Known rows, with every step that occurs:
B-J-D: [-1.90 -1.06  0.75 -1.78 -1.08 -2.28  1.39  1.27  0.67 -0.69  0.11  1.82
  0.52  0.90 -1.01  0.67  0.48 -0.49 -0.67 -0.21  0.72]
L-K-J-B: [-0.24 -4.96  3.51 -1.43 -1.45  2.20  0.80  0.02  2.30 -0.80 -0.67 -1.43
  1.35  3.29  1.67 -0.36  1.05  2.17  1.36 -1.42  1.56]
B-J-K-L: [-0.61 -0.99  2.16 -2.71 -3.71 -0.31  0.18  0.59  3.91  0.12  2.84  1.79
  2.43 -0.63 -2.39  2.30  0.93  1.72  0.69  2.10  1.16]
A-L: [ 2.30  3.01 -3.76 -1.91 -1.11 -0.22 -0.38 -1.71  2.96 -0.53 -0.14 -0.83
  0.79 -3.27 -1.29 -0.12  1.28  0.16 -0.58 -0.38  1.37]
L-A-J-B: [-0.07 -2.19  1.40  0.43  1.31  0.59 -0.62  0.49 -1.92  0.92 -3.58 -0.61
 -2.05  2.14  2.19 -1.06 -0.76  1.18  2.52  0.69  0.58]
Y-D: [-0.17  1.05 -0.96 -1.80  1.82 -2.08 -0.76  2.13  0.95 -1.43  0.29 -1.56
  1.80 -2.09  0.36  1.99  1.89 -2.31  0.55 -0.36 -0.17]
K-J: [-0.83  1.08  0.89 -4.57  0.67  0.72  1.18 -0.43  1.32  0.59  0.49 -0.29
  1.09  0.43  0.42  1.53  0.12  1.30  0.18 -1.89 -0.53]
J-D-Y-A: [-0.87 -0.36  0.85  3.37  2.99 -1.10  0.85 -0.06 -1.01 -1.53 -0.55  0.46
  2.28 -0.95  0.99 -1.38  0.54 -2.36 -0.82 -1.20 -0.61]
K-J-D: [-2.59 -0.45  1.20 -2.41  1.40  0.17  4.09  1.76  0.64  1.00  0.67  1.98
  1.66  1.44  0.07  0.50  0.36  0.70 -0.85 -1.19  1.05]
D-Y-A: [ 0.58  1.11  0.30  1.37  2.66 -0.54 -1.99 -2.41 -0.27 -2.14 -0.68 -1.91
  1.94 -2.07  1.04 -0.40  0.07 -1.96 -0.16 -1.86 -2.12]
B-J-K-L-A: [-0.06 -0.89  3.24 -1.01 -2.34 -0.09 -1.83  0.55  1.15 -0.43  2.63  1.35
 -0.78  0.12 -1.88  0.75 -1.81  1.50  0.77  2.69 -0.59]
D-Y-A-L: [ 1.98  2.99 -2.62  3.10  1.56  0.01 -1.55 -2.79  0.30 -2.02  1.03 -2.18
  1.34 -3.49 -0.20 -1.36  0.37 -1.48 -1.26 -0.76 -0.72]
A-L-K-J-D-Y: [ 0.32 -0.69  0.86  2.38  0.06  1.95  4.31  0.58  0.88  0.85  3.43  0.14
  0.71  1.46  0.51 -3.42  1.16  1.76 -1.76 -0.68  1.40]
A-J: [-0.31  0.64 -0.86 -3.33 -0.06  0.02  0.64  0.56 -0.38  1.90 -2.05  0.74
 -0.02  0.09  0.13  1.85  1.45  0.65  1.85 -0.13 -0.55]
Y-A: [ 0.18  0.68 -0.90 -0.59  0.53 -0.96 -2.46 -1.17  0.00 -2.26 -1.08 -0.52
  1.22 -1.67 -0.77  1.75 -0.14 -1.90  0.19 -1.02 -1.19]
B-J-A-L-K: [ 0.70  0.09 -2.38 -1.13 -5.69 -0.61 -2.20 -0.86  1.04 -0.06 -0.11 -0.68
 -2.41  1.18 -0.45 -0.52 -1.16 -0.78 -1.80 -0.70 -0.24]
K-L-A: [ 1.45  2.63  0.11 -1.13  1.55  0.52 -0.83  0.27  0.27  0.42  1.08  0.26
 -1.18 -2.69 -1.61 -0.30 -1.02  1.60 -0.50  1.27 -0.04]
A-J-B: [-0.34 -2.76  0.28 -1.15  0.07  0.29  0.98  0.56  0.57  1.10 -3.48 -0.19
  1.41  1.69  1.80  0.30  2.03  0.92  2.22  0.32  1.85]
L-A: [ 1.64  1.26  0.35 -2.06  1.40  0.05 -2.16 -0.93 -1.00 -1.04 -1.81 -0.72
 -1.36 -1.79  0.39 -0.41 -1.42 -0.36  0.63 -0.79 -1.37]

Rows:
[ 0.09 -1.44  1.28  1.16  1.65  1.12  0.86  1.86 -0.85  2.02 -0.92  0.51
 -1.85  0.90  0.37 -0.47 -0.51  3.19  1.12  3.46  2.08] | K-L-A-J-B
[-1.02 -1.36 -0.66  3.10 -1.64  0.63  1.86  1.18 -0.08 -1.28  3.30  1.11
 -0.35  2.26 -2.14  0.29 -0.38 -0.13 -1.89  0.66  1.67] | Y-A-L-K-J-D
[-1.14  0.15 -1.01 -0.01  0.53 -0.41 -1.26  0.55 -1.87  0.24 -1.48  0.44
 -0.38  0.53 -0.46  3.29  0.02 -1.18  1.26  0.40 -1.15] | Y-A-J
[-0.58  3.41 -3.35 -2.78 -0.98  1.18  1.06 -1.25  1.32  2.23  0.45  0.00
 -0.61  0.27  1.49 -0.21 -1.57 -0.04 -2.48 -1.75  0.60] | K-J-A-L
[-0.57  0.74  0.33  1.68  2.39 -0.38 -0.53 -0.70 -2.68  0.55 -0.88 -0.71
  0.46 -0.15  1.26  0.90  0.40 -1.13  1.02 -0.90 -2.39] | D-Y-A-J
[-0.78 -0.35  1.86  2.53  3.78 -0.09  2.37  1.70 -4.38  2.38 -1.38  1.53
 -1.96  1.60  2.41 -2.70 -0.60  0.03  0.46  0.55 -1.15] | L-A-J-D-Y
[ 1.53  2.62 -3.86  0.85 -0.67 -0.61 -2.17 -1.98  1.19 -2.26  0.40 -1.27
  0.50 -2.85 -2.01  1.04  0.08 -1.23 -0.98 -0.05  0.46] | Y-A-L
[ 0.32  2.12  0.05 -0.66  1.84  0.85  0.59  1.97 -1.64  2.61  0.68  1.55
 -2.87 -0.64 -1.61  1.05 -0.70  2.29  0.57  3.08  0.10] | K-L-A-J
[-1.19  0.58  0.39  1.37  2.04  0.07  3.15  4.11 -2.44  2.99  1.03  3.53
 -2.40  0.80 -1.62  0.05 -0.61  1.85 -0.18  3.70  1.31] | K-L-A-J-D
[-0.38 -2.02  2.17  2.13  0.14  0.35 -0.48 -0.60 -1.27  0.42 -0.65 -0.07
  2.43  1.29  1.85  1.07  0.38 -1.54  2.66  0.19 -1.80] | D-Y-A-J-K
[ 3.23  0.48 -2.51 -0.99 -3.24  0.67 -0.83 -1.16  2.78 -0.74  0.13 -1.07
 -0.08 -1.61 -1.74 -0.73  2.01  0.58  0.23 -0.21  1.24] | A-L-K
[-2.21 -1.37  2.11  3.20  1.28 -2.23  0.36  0.18 -1.70 -2.19  0.99  0.43
  1.19  0.82  0.11 -0.81 -0.70 -2.20 -1.54 -0.48 -1.64] | B-J-D-Y-A
[-1.63  0.45 -0.58 -3.60 -2.29 -1.57 -1.81 -0.56  0.27  0.45 -2.21  0.08
 -0.60  0.89  1.43  0.97 -1.92 -1.69 -1.23 -1.87 -1.71] | B-J-A
[ 1.76  0.58 -3.66 -0.85 -3.89  0.33 -1.56 -0.95  1.53  0.60 -1.51 -0.78
 -0.98 -0.55  0.68 -1.22 -0.18 -0.59 -1.58 -1.25  0.79] | J-A-L-K
[ 0.78 -2.86  1.39  4.96 -0.21  1.95 -0.07 -1.87  0.93 -2.09  2.26 -3.42
  1.21  1.76  1.19 -2.75  0.30  0.95 -0.69 -0.73  1.28] | D-Y-A-L-K-J-B
[ 0.55  1.00  0.20 -1.30  1.56  0.59 -1.11  0.57 -3.10  1.69 -2.03  0.37
 -3.33  0.60  0.73  0.71 -1.22  0.00  1.69  0.42 -1.78] | L-A-J
[-0.17 -2.15  0.50  5.75 -1.87 -1.17 -0.02 -0.30 -0.67 -2.28  3.11 -0.51
 -0.64  0.97 -1.53 -2.26 -0.02 -1.44 -1.87  0.58 -0.16] | B-J-D-Y-A-L-K
